Each row comes from the steps of one path. Every step used is in the known rows, and no mark comes twice. Write the path behind each row, first mark first.
Known rows:
buliz benefif: [-1.592 1.373 -0.771 -0.270 1.199 -0.948 -0.298 1.733 1.584 -0.350 -0.923 -0.925 1.274 0.216 -1.285 2.792 -0.163 1.835 0.154 -0.543 -2.670 1.696]
benefif buliz vifab: [1.714 -1.048 1.772 2.937 1.193 -0.736 -2.607 1.986 -0.388 -2.281 -0.995 0.527 0.184 0.891 -3.452 2.658 -0.034 1.145 0.450 -0.247 -1.783 -0.170]
ranibe buliz benefif kovubel vifab povab: [-5.511 1.828 0.016 -1.303 4.007 -0.992 -0.039 -2.254 0.325 1.468 -0.890 0.579 5.365 0.078 -3.061 3.360 -1.043 -4.006 1.102 -0.961 -2.478 0.068]
kovubel vifab buliz benefif: [1.135 -0.576 0.099 -1.164 4.203 -0.947 -1.707 0.001 1.395 -3.044 -0.399 0.748 4.015 0.341 -2.228 4.248 1.233 -0.408 -0.354 -1.080 -4.159 0.756]
benefif buliz vifab kovubel: [-2.791 -2.489 2.242 4.629 2.047 -0.857 -1.974 3.904 -0.891 -0.213 -0.035 -0.457 -0.342 0.612 -3.403 2.378 -1.067 2.194 0.120 2.121 -1.855 0.411]
dova vifab kovubel: [-3.642 -0.676 -0.010 2.062 1.372 -0.098 0.417 4.317 0.945 3.794 2.278 -3.702 0.160 -0.819 -1.121 1.701 -1.474 4.697 -0.577 1.550 -0.821 1.015]
povab vifab buliz: [-3.432 -0.249 -0.690 0.377 2.020 -0.085 -2.430 -1.235 2.755 -3.084 -0.026 -0.448 -0.700 -0.701 -0.893 1.719 1.162 0.430 -0.882 1.618 -1.508 -0.727]
kovubel vifab buliz: [1.180 -1.529 0.057 -1.408 4.172 -0.575 -1.718 -2.073 0.693 -1.940 -0.225 0.288 2.788 0.206 -3.253 3.575 1.449 -0.843 0.358 -2.208 -2.550 -1.120]
ranibe buliz: [-4.394 1.610 -0.979 0.600 1.279 -0.186 1.185 -2.406 -1.180 1.435 -2.047 0.477 -0.821 -0.107 -2.547 2.229 0.919 0.505 0.840 -2.921 -0.262 -1.158]
kovubel vifab dova benefif buliz: [5.217 -3.320 2.696 -2.536 1.929 -0.954 -3.547 -4.117 3.910 -2.982 0.257 1.015 3.922 1.405 -5.317 1.629 -0.305 -1.396 1.768 -2.009 -1.095 -0.881]
povab benefif: [1.257 0.791 -2.302 -0.641 2.365 -0.686 -0.512 -0.167 4.785 -1.917 -0.394 -0.599 0.163 -0.020 -1.132 1.059 1.513 1.691 0.279 -0.172 -1.694 -0.098]
kovubel vifab: [0.528 0.335 -0.168 -2.854 1.985 -0.551 -0.266 -1.470 0.187 0.737 -0.694 -0.561 1.894 0.403 -3.253 3.083 0.464 -0.189 1.011 -2.775 -2.541 -0.685]
vifab povab benefif dova: [-1.331 1.427 -2.457 -1.654 2.577 -0.763 -4.062 -4.875 9.095 -0.398 0.851 -0.664 0.656 -1.303 0.188 0.254 -1.648 0.413 0.306 1.721 -1.241 1.278]
benefif dova vifab kovubel: [-5.890 -0.061 0.020 1.756 1.713 -0.032 -1.500 1.700 3.586 3.326 4.413 -3.516 -0.553 -1.542 -0.508 0.939 -2.814 5.204 -1.257 2.502 -0.579 2.196]
dova benefif: [1.801 -0.647 0.887 -0.652 1.095 -0.436 -2.012 -3.026 2.405 -1.850 -0.318 1.156 0.485 -0.082 -2.316 1.584 0.851 1.594 0.772 -1.888 -0.656 -0.529]
vifab buliz benefif: [-0.981 -0.308 -0.471 1.003 3.243 -0.917 -1.812 0.871 2.024 -2.893 -0.684 -0.187 2.234 0.073 -1.121 3.274 0.761 1.239 -0.537 0.340 -2.670 1.220]
vifab buliz: [-0.532 -1.173 -0.529 0.793 3.279 -0.419 -1.681 -0.914 1.063 -1.688 -0.451 -0.821 1.097 -0.184 -2.018 2.587 1.067 0.932 0.158 -0.752 -1.322 -0.733]
vifab dova benefif buliz: [3.015 -2.795 2.165 -0.322 0.956 -0.804 -3.388 -2.808 4.417 -2.764 0.148 0.117 2.174 1.088 -4.155 0.714 -0.496 0.217 1.470 -0.559 0.322 -0.414]
vifab dova: [-1.341 -0.423 -1.406 -2.046 1.628 -0.582 -1.892 -3.241 3.135 1.819 -1.903 -2.199 0.612 0.442 -3.796 0.657 -1.287 0.326 1.259 -1.731 -0.977 -0.135]
ranibe buliz vifab povab benefif: [-0.937 1.196 -2.546 1.688 3.175 -0.591 -3.507 -4.678 3.618 -0.897 -4.251 3.830 -0.459 -0.755 -2.009 1.430 0.528 -1.692 0.236 -0.758 -2.258 -0.600]
povab benefif dova: [-0.900 1.336 -2.297 -1.067 2.598 -0.667 -2.500 -2.954 7.318 -2.283 1.890 -0.494 -0.659 -0.702 -0.394 0.173 0.358 2.577 -0.325 1.010 -1.536 1.074]
kovubel vifab dova: [0.786 -0.819 -0.792 -4.198 2.556 -0.682 -2.090 -4.553 2.673 1.513 -1.595 -1.340 2.404 0.748 -5.000 1.719 -0.911 -1.348 1.417 -2.874 -2.359 -0.587]

Write each row's path:
[-2.477 0.112 0.358 -2.656 3.934 -0.644 -1.127 -2.201 1.586 2.179 0.306 -2.020 5.278 0.021 -3.427 2.508 -1.500 -3.484 1.854 -0.897 -1.916 -1.003]
benefif kovubel vifab povab
[0.834 0.786 -2.684 -1.416 2.323 -0.788 -1.724 -2.229 6.508 -0.016 -1.488 -0.632 1.410 -0.694 -0.570 1.064 -0.155 -0.107 0.934 0.484 -1.528 0.193]
vifab povab benefif
[-5.423 0.621 -0.591 -2.000 4.565 -1.033 0.028 -2.795 0.590 0.415 -0.700 0.321 4.477 1.131 -5.151 1.819 -0.953 -3.176 0.699 -1.889 -2.562 -0.124]
ranibe buliz benefif kovubel vifab dova
[-1.742 -1.894 0.593 -0.826 6.192 -0.553 -1.310 -0.788 -0.116 -2.172 1.881 -0.947 4.883 0.569 -4.064 2.755 1.163 -1.966 0.341 -0.755 -2.167 -1.715]
benefif kovubel vifab buliz
[-3.960 -1.449 0.341 2.826 2.658 -0.625 -2.661 0.775 -0.500 1.356 -1.524 0.029 -1.530 -0.225 -3.154 1.819 -1.052 2.158 -0.269 0.835 -2.625 0.565]
buliz vifab kovubel
[-1.171 2.386 -0.325 0.308 0.801 -0.474 -2.122 1.730 4.913 0.427 3.300 -1.899 1.101 -1.056 0.336 2.031 -2.103 4.625 -1.480 1.253 -2.047 3.617]
buliz benefif dova vifab
[1.143 -0.155 -0.229 1.868 2.641 -0.403 -1.789 3.730 2.528 -1.746 1.390 -1.176 2.837 -0.572 -0.319 3.111 0.334 3.419 -1.602 0.744 -2.308 1.863]
dova vifab buliz benefif
[0.415 0.961 -1.977 -3.685 3.447 -0.847 -4.027 -6.144 8.554 -0.861 0.933 0.222 2.434 -0.980 -0.900 1.264 -1.154 -1.205 0.560 0.343 -2.693 1.017]
kovubel vifab povab benefif dova
[-2.503 -0.180 -0.208 -3.114 4.490 -1.206 -1.589 -1.292 2.613 -0.089 0.392 -1.888 5.448 1.319 -4.791 1.611 -1.578 -2.116 0.799 -0.368 -3.512 0.804]
buliz benefif kovubel vifab dova
[0.696 -3.690 3.690 4.490 2.112 -0.887 -3.786 1.318 0.533 -3.037 0.393 2.280 -0.005 0.448 -3.560 1.954 -0.283 2.124 0.052 2.072 -1.341 0.110]
dova benefif buliz vifab kovubel
[-5.728 1.919 0.191 -0.708 4.157 -0.923 1.634 -0.137 -1.664 -0.415 0.225 0.916 4.026 0.760 -3.620 3.161 0.640 -2.046 0.420 -1.609 -2.730 -0.212]
ranibe buliz benefif kovubel vifab
[0.250 -1.501 -0.069 0.859 2.369 -0.417 -5.195 -8.485 1.513 -1.884 -4.021 4.878 -0.987 0.173 -5.470 0.419 0.076 -1.104 0.547 -3.422 -1.290 -1.228]
ranibe buliz vifab dova benefif
[-0.729 -0.914 1.507 -0.032 3.092 -0.438 -1.471 -1.726 1.687 -2.248 1.821 0.044 2.476 0.267 -3.184 0.766 0.792 0.291 1.026 -0.238 -0.290 -1.228]
dova benefif kovubel
[1.499 -1.024 1.597 2.257 1.158 -0.766 -4.249 0.090 1.350 -0.442 -2.244 0.252 1.578 0.246 -2.921 2.786 -1.795 -1.008 1.213 0.634 -1.634 0.147]
benefif buliz vifab povab
[0.120 0.154 -1.310 -2.338 5.253 -0.957 0.033 -0.027 3.226 -2.525 2.087 -0.787 3.829 0.681 -3.073 1.317 1.574 -0.856 0.494 0.011 -2.772 -1.119]
povab benefif kovubel vifab
[3.703 -2.184 0.723 -4.192 2.488 -0.726 -4.039 -7.099 3.887 -1.193 -1.155 1.349 2.788 0.613 -5.069 1.217 -0.132 -1.289 1.354 -3.268 -1.849 -0.752]
kovubel vifab dova benefif
[0.054 -1.172 -1.071 -0.026 2.234 -0.597 -4.768 -3.881 1.996 0.511 -3.492 0.282 -0.428 0.479 -4.811 0.761 -1.289 0.007 0.590 -1.621 -2.517 -0.085]
buliz vifab dova
[0.794 -1.202 1.913 -2.875 3.832 -0.662 -3.126 -5.089 3.054 -0.617 0.907 0.829 5.530 -0.129 -3.628 1.892 -0.747 -3.382 1.888 -0.982 -1.452 -1.335]
dova benefif kovubel vifab povab
[-4.366 1.353 0.085 0.338 3.058 -0.930 0.338 2.944 0.960 -0.666 1.152 -2.262 3.231 0.557 -2.042 2.055 -0.516 0.757 0.241 0.967 -2.129 1.238]
buliz benefif kovubel
[-4.489 2.471 -0.980 0.656 1.230 -0.694 1.251 -0.257 -0.187 0.228 -2.190 1.032 0.290 0.130 -1.651 2.962 0.446 0.952 0.143 -2.054 -1.893 0.649]
ranibe buliz benefif
[-2.126 2.488 -0.468 -0.244 0.590 -0.534 -3.633 -0.214 6.924 2.207 2.228 -2.013 2.472 -1.725 0.870 2.016 -3.866 2.636 -0.772 1.893 -1.778 3.925]
buliz benefif dova vifab povab
[3.529 -2.472 0.458 -0.212 2.215 -0.565 -6.394 -6.585 3.692 -2.297 -3.011 2.943 -0.084 0.341 -5.083 0.262 -0.741 0.056 0.562 -1.912 -2.098 -0.296]
buliz vifab dova benefif
[0.680 -2.071 1.925 -0.413 -0.229 -0.435 -3.919 -2.986 5.771 -4.169 0.571 0.634 0.442 0.569 -2.977 -0.066 -0.664 -0.188 0.488 1.609 0.096 -0.507]
povab vifab dova benefif buliz
[-3.778 -0.561 0.287 1.543 5.189 -0.963 -1.185 2.212 1.249 -3.355 1.579 -1.443 4.190 0.350 -2.000 2.442 0.490 0.078 -0.463 1.841 -2.257 0.728]
vifab buliz benefif kovubel
[-6.508 0.215 -0.053 1.247 3.998 -0.551 -1.834 2.094 2.595 -4.659 2.092 -0.796 2.398 -0.162 -0.830 1.690 0.293 -0.324 -1.424 3.889 -2.580 0.736]
povab vifab buliz benefif kovubel
[-3.543 2.069 -0.545 -0.722 1.393 -0.946 -2.189 -0.859 4.417 -0.532 1.262 -0.793 0.416 -0.389 -0.602 1.979 -1.566 2.564 -0.365 0.643 -2.348 2.859]
buliz benefif dova
[-0.758 -1.981 0.758 -1.410 3.496 -0.545 -3.187 -4.504 3.896 -1.143 0.942 -0.738 3.040 0.626 -4.715 -0.607 -0.883 -0.764 1.356 -0.397 -0.150 -1.129]
vifab dova benefif kovubel
[-2.057 0.675 -1.853 -0.877 4.264 -0.813 -1.509 -1.212 6.010 -0.420 0.784 -1.754 3.544 -0.334 -1.387 0.244 -0.430 -1.319 0.997 2.080 -1.162 -0.459]
vifab povab benefif kovubel
[2.597 -0.237 -0.313 1.007 1.783 -0.910 0.117 2.584 4.338 -3.842 1.053 -0.983 1.237 0.864 -1.262 1.491 1.656 1.718 0.441 0.823 -0.913 -0.164]
povab benefif buliz
[-6.989 -0.450 -0.254 4.150 2.839 -0.456 -1.102 -0.732 -2.503 1.817 -2.611 2.010 -2.439 -0.338 -3.593 2.105 -0.243 1.033 -0.304 -0.538 -1.864 -0.240]
ranibe buliz vifab kovubel
